Each row comes from the steps of one walk. Every step used is in the known rows, and no mark comes twice. Write the walk behind each row, first mark first.
In the rows, zero is written as 128.
Known rows:
L > T > H > Q: [ 69 113 104 157 139 160 132 152 136 160 107  95 148 141 102 127 121 142
  88 126]
P > Y > T: [ 90  93  79 151 110 156 151 155 162 150 108  99 144 118 122  93 129 138
 104 124]
Q > E > L: [ 81 109 124 107 148 158 142 138 132 121  74 103 153 117 129  83 111  81
  82 140]
P > Y > T > L: [ 88  98  76 142 103 163 127 151 139 171 100 115 138 130 126  82 130 163
  96 122]
Q > H: [ 87  94  95 152 119 159 166 140 143 121  78 101 140 116 104 107 142 104
  82 115]
B > Y > P: [123  95  64 130 111 140 166 143 151 128 109 109 154 130 117  80 139 128
 115 134]
B > Y > T > L: [103  99  74 135 103 167 151 152 133 157 109 123 128 142 116  60 138 155
 109 127]
H > Q > E > L: [ 75 110 122 122 169 169 137 129 126 140  91  87 156 126 115 107  89  77
  80 135]
H > Q: [ 78 102 108 150 155 152 150 136 140 134 114  78 150 129 113 126 114 123
  95 121]
B > Y > P > L: [133  86  44 123 135 151 160 132 141 116 130  87 155 118 135  93 121 147
 104 135]
T > L > P > Y: [ 73 122  96 137 109 156 138 144 142 160  90  82 139 123 114 116 143 165
  93 123]
B > Y > P > L > T: [121 104  54 134 126 153 147 145 153 122 139  91 171 130 121  79 123 171
 116 142]
L > P > Y > T > H > Q: [ 76  96  81 169 110 179 149 159 150 199 102  66 131 130  97 150 120 141
  91 116]
H > Q > E > L > P > Y > B: [ 67 122 108 143 148 180 123 118 172 167 103  52 151 114 104 124  97  77
 100 129]
Q > E: [ 91 113 114 119 156 154 155 122 146 106  90  93 150 117 125 103 116 106
  80 118]
L > P > Y > T: [ 81 101  93 157  97 164 158 165 171 160 102  70 146 120 106 111 137 152
 111 124]
P > L > T > H > Q > E: [ 85 117  92 135 183 183 125 118 126 140 120  70 152 125 121 141  81 138
  59 118]
P > L > T: [ 83 109  98 139 150 157 136 146 146 109 127  76 163 119 129 100 119 170
  98 133]
E > Q: [ 81  84  95 145 151 162 152 158 137 127  90  89 143 126 114 106 122 122
 106 121]
H > Q > E > L > P: [ 65 117 139 128 156 175 144 138 134 150  85  58 159 128 100 126  97  89
  87 135]

Write each row's walk:
[ 85 114 114 133 176 162 149 113 141 127 107  75 155 126 113 129  94 102
  77 113]	H > Q > E
[ 77 118  88 146 108 164 119 131 166 162 102  77 136 119 118 106 143 153
 109 120]	T > L > P > Y > B
[ 77 104 112 120 162 175 133 132 110 159  75 101 137 126 119 121  93  71
  62 132]	T > H > Q > E > L
[ 70 117  95 142 142 187 118 121 156 186  87  66 132 114 107 137 102  72
  83 128]	T > H > Q > E > L > P > Y > B
[101  90  64 159 124 174 165 151 138 174 116 103 119 139 103 110 121 120
  96 122]	B > Y > T > H > Q
[ 80  97 114 141  94 174 137 166 133 168  91  86 146 141 112  92 137 177
 105 122]	Y > T > L > P
[109  87  66 131 125 159 121 153 129 143 109  96 168 127 136 107 117 174
  88 135]	Y > P > L > T > H
[ 66 121 103 132 144 180 139 136 133 183  74  71 133 118 103 148 101  86
  66 132]	T > H > Q > E > L > P > Y
[ 74 126 111 141 160 171 131 129 137 152 100  92 151 139 104 129 101 119
  69 117]	L > T > H > Q > E
[ 62 127 133 131 158 170 123 142 138 147 100  90 172 139 102  94  93 102
  92 142]	H > Q > E > L > T
[ 74  91  90 145  84 175 142 184 140 193  70  95 129 120 112 104 137 121
  97 143]	E > L > P > Y > T > H
[ 86 105  96 137 123 198 158 152 132 190  87  83 128 139  90 109 103  87
  89 135]	B > Y > T > H > Q > E > L > P
[120  75  69 124 142 150 139 136 132 117 117  80 171 115 145 107 110 156
  95 131]	Y > P > L
[ 79 113  91 157 116 156 143 135 190 141 108  60 142 108 113 117 144 128
 117 121]	L > P > Y > B
[108 100  74 131 165 178 114 122 124 155 120  76 173 134 123 135  75 148
  68 121]	Y > P > L > T > H > Q > E
[ 71 121 120 116 133 167 124 155 127 147  69 120 149 130 119  83 118  99
  76 143]	Q > E > L > T > H
[ 80  97  82 136 137 186 128 142 128 195  85 105 134 124 116 113  86  82
  70 131]	P > Y > T > H > Q > E > L
[ 78 103  98 128 105 185 141 162 142 185  63  93 133 117 112 106 116  98
  79 134]	Q > E > L > P > Y > T > H
[ 83  94  81 155  91 171 155 168 155 180  85  84 126 120 110 126 141 146
  93 121]	L > P > Y > T > H
[ 70 111 111 144 130 188 138 148 153 185  97  61 155 126  97 118  91 101
  95 133]	H > Q > E > L > P > Y > T
[ 81 108  89 153 131 190 147 136 152 190  96  64 134 126  97 153  99 120
  74 109]	L > P > Y > T > H > Q > E
[ 72  95 122 137 128 197 138 158 123 191  76  75 143 136 101 123  95  95
  79 130]	Y > T > H > Q > E > L > P
